Every row comes from one small tree of marks. The marks that hang from a mark follow it in brackets, in the order of their numbers. Every link used is in the known rows. Which tree was each row made from?
In the rows, zero is written as 128.
Known rows
j_151(j_732): [105 138 135 124 125 131 110 137 111 135 131 120 116 118 157 129 142 134
 164 145 132 107 120]
j_635(j_732(j_151)): [128  53 111 123 100 120 141 154 115 144 149  96 134 142 119 142 161 151
 144 137 103 113  97]
j_698(j_151): [132 114 133 150 140 119 117 141 111 143 124 138 161 127 111 121 145 113
 125 139 130 120 151]
j_653(j_151(j_732)): [111 153 139 131 110 106 106 134 117 152 141 136 119 136 158 131 160 130
 156 131 146  89  94]
j_732(j_151): [137  93 110 146 104 126 131 138 140 145 137 114 135 128 100 142 136 153
 135 132 107 132 116]
j_732(j_635): [148 128 112 152 119 168 131 136 131 138 140 124 146 140 111 144 125 155
 137 129 133 137 115]
j_633(j_635): [126 140 134 131 130 134 126 145 165 142 134 141 117 122 127 108 153 138
 108 124 147 144 143]
j_653(j_151 j_635(j_633 j_698 j_732)): [153  93 165 125 126  97 152 169  74 202 130 144 169 221 142 119 189 128
 103 107 172  94   4]
j_653(j_151(j_633 j_698)): [148 156 169 125  94  54 117 136 115 169 142  82 134 168 125 116 140  83
  98 142 143 109  78]
j_635(j_633): [150 106 151 108 142 120 136 142  94 156 123 137 140 158 133 143 131 135
 118 134 126 144  99]
j_653(j_151(j_633) j_635(j_698)): [142 165 161 156 107  87 126 152 106 190 135 131 152 188 131 104 156  87
 102 106 165  92  36]
j_732(j_151 j_635): [160 100  95 170  98 168 134 146 139 159 146 109 154 138  87 158 136 174
 148 132 111 137 103]
j_653(j_151 j_635): [130 167 128 156 105 119 104 123 134 158 124 152 147 176 141 106 162 140
 118 101 151  94  88]
j_698(j_151 j_635(j_633 j_732)): [137  52 152 113 155 121 136 155  53 202 129 142 195 189 143 120 182 129
 109 151 131 131 130]
j_653(j_151(j_732) j_635): [109 178 128 150 100 123  92 132 122 164 129 145 135 163 168 109 174 150
 150 121 155  72  79]
j_653(j_151(j_633) j_635): [128 176 142 146  93  98 102 135 114 175 136 126 138 184 157 104 162 110
 112 110 143  97  76]
j_653(j_635(j_732(j_151))): [130  78 103 142  89 137 125 153 118 156 135 106 150 170 129 122 178 170
 135 124 106  99  79]
j_698(j_151(j_732) j_635(j_633)): [127 106 160 130 157 131 111 150  60 207 121 152 181 165 151 117 174 136
 138 165 134 122 142]
j_698(j_151(j_633 j_732) j_635): [103 140 154 142 133 113  97 145  70 197 136 120 163 146 161 102 167  99
 144 164 126 104 154]
j_635(j_633 j_698 j_732): [150  52 166  97 148 103 172 179  67 172 138 120 150 171 127 140 150 116
 115 133 147 130  41]
j_653(j_635(j_633)): [153 126 144 131 132 139 119 143  95 168 113 140 155 181 142 118 146 148
 114 122 135 124  83]
j_653(j_151(j_633)): [134 151 147 126 105  78 115 137 114 165 150 122 123 159 148 127 144  93
 112 125 139 112  91]
j_633(j_151(j_698(j_635(j_732)))): [125  96 154 112 145 102 142 130 133 194 132 104 162 164 113 103 161 124
  99 138 158 129 147]

Which tree is each row?
[135 142 169 138 133  99 146 172 137 176 141 125 118 129 115 105 146  90
  89 125 162 143  87]
j_151(j_633(j_635(j_698)))
[106 161 161 123 119 111 107 166 126 166 148 115  93 118 169 109 158 122
 132 148 144 118 115]
j_151(j_633(j_635) j_732)
[153  67 167  85 132  99 146 140  72 193 125  96 172 200 140 113 158 134
 101 153 131 131  96]
j_151(j_698(j_635(j_633 j_732)))
[181 102 165 150 175 148 161 179 115 209 140 144 172 167  73 156 140 137
 104 120 183 160  70]
j_732(j_635(j_633(j_151) j_698))
[111 134 159 137 125  98 101 159  75 167 141 102 134 126 155 117 157  94
 153 168 124  99 128]
j_698(j_151(j_633 j_732))
[116 107 142 113 157 123 137 164 172 171 148 146 120 127 126 108 179 145
 102 115 168 139 143]
j_633(j_151 j_635(j_732))
[120 150 169 128 146  98 115 143 137 171 132  95 118 119 116 120 142 126
 135 150 164 113 131]
j_633(j_151(j_698 j_732))
[194  65 137 161 124 151 164 182 102 203 144 119 174 171  65 169 138 162
 126 134 134 149  38]
j_732(j_151 j_635(j_633 j_698))
[122  55 107 124 104 132 142 137 112 174 143 113 164 162 126 129 171 158
 135 136 104 123 120]
j_698(j_635(j_732(j_151)))
[121 125 124 132 100 113 115 133 112 162 137 139 150 191 161 110 183 140
 125 108 151  78  70]
j_653(j_151 j_635(j_732))
[124 151 175 117 106  79 109 148  94 164 136  54 108 135 150 115 131 102
 140 167 124 102  92]
j_151(j_633 j_698 j_732)
[144 148 151 150 136 139 117 150 142 184 142  89 140 133  96 135 142 150
 147 148 169 123 114]
j_633(j_151(j_698 j_732(j_635)))
[158 108 154 136  83  77 132 153 118 175 145  45 131 149  97 132 133 111
 118 158 103 126  89]
j_732(j_151(j_633 j_698))
[140 156 173 124 111  84 124 155 148 172 137  84 113 140 120  94 144 103
  86 148 145 141 114]
j_151(j_633(j_635) j_698)
[115 165 183 140 116  75 124 182 126 203 153 131 108 144 145 104 179  96
 115 131 183 103  56]
j_653(j_151(j_633(j_635(j_698)) j_732))
[169 150 168 137 108  90 117 138 105 195 112 117 170 213 127 108 163 138
  95 124 156 105  50]
j_653(j_151(j_698) j_635(j_633))
[134 113 167 103 103  75 132 169 127 170 153  61 118 153 138  95 164 102
  92 150 140 125  97]
j_151(j_633(j_635(j_732)) j_698)
[131  60 130 115  88  96 140 166  91 162 160  78 127 151 136 144 158 123
 136 148  94 117  80]
j_635(j_732(j_151(j_633)))
[123 168 179 119 109  89 111 166 130 180 140  70  99 129 147  95 156 110
 119 166 145 117 105]
j_151(j_633(j_635) j_698 j_732)
[178 108 136 162  75 116 129 160 122 188 153  42 151 159  79 147 127 137
 125 157 110 134  75]
j_732(j_151(j_633 j_698) j_635)
[130 165 156 132 108  88 114 156 149 179 151 140 112 151 146 107 167 105
  90 125 156 126 105]
j_653(j_151(j_633(j_635)))
[148 151 184 129 148 112 109 156 107 213 115 107 149 175 130 109 167 151
 128 141 171 107  82]
j_653(j_635(j_633(j_151(j_698 j_732))))
[141  87 144 106 125 136 132 156  75 169 127 127 157 193 162 120 168 156
 123 129 130 109  66]
j_653(j_635(j_633 j_732))
[124  70 115 130 102 124 143 172 152 161 153 115 125 133 119 123 181 166
 123 131 124 128 108]
j_633(j_635(j_732(j_151)))
[140  50 145 126 102  85 165 180  87 177 162  77 136 155 105 142 155 103
 128 140 117 114  40]
j_635(j_698 j_732(j_151(j_633)))
[162 107 160 143 145 153 147 185  74 190 143 125 157 159 115 153 138 149
 150 143 160 125  41]
j_151(j_732(j_635(j_633 j_698)))
[153  58 179 106 177  99 172 182  94 198 140 138 149 168 105 140 157 115
 106 124 175 135  63]
j_635(j_633(j_151) j_698 j_732)
[126 101 137 138 119 125 149 159 100 153 126 119 154 170 133 106 166 127
 119 116 150  92  54]
j_653(j_635(j_698 j_732))
[146 170 176 131  98  61 114 154 153 185 147  96 120 164 128  97 163  99
  79 134 161 122  93]
j_653(j_151(j_633(j_635) j_698))
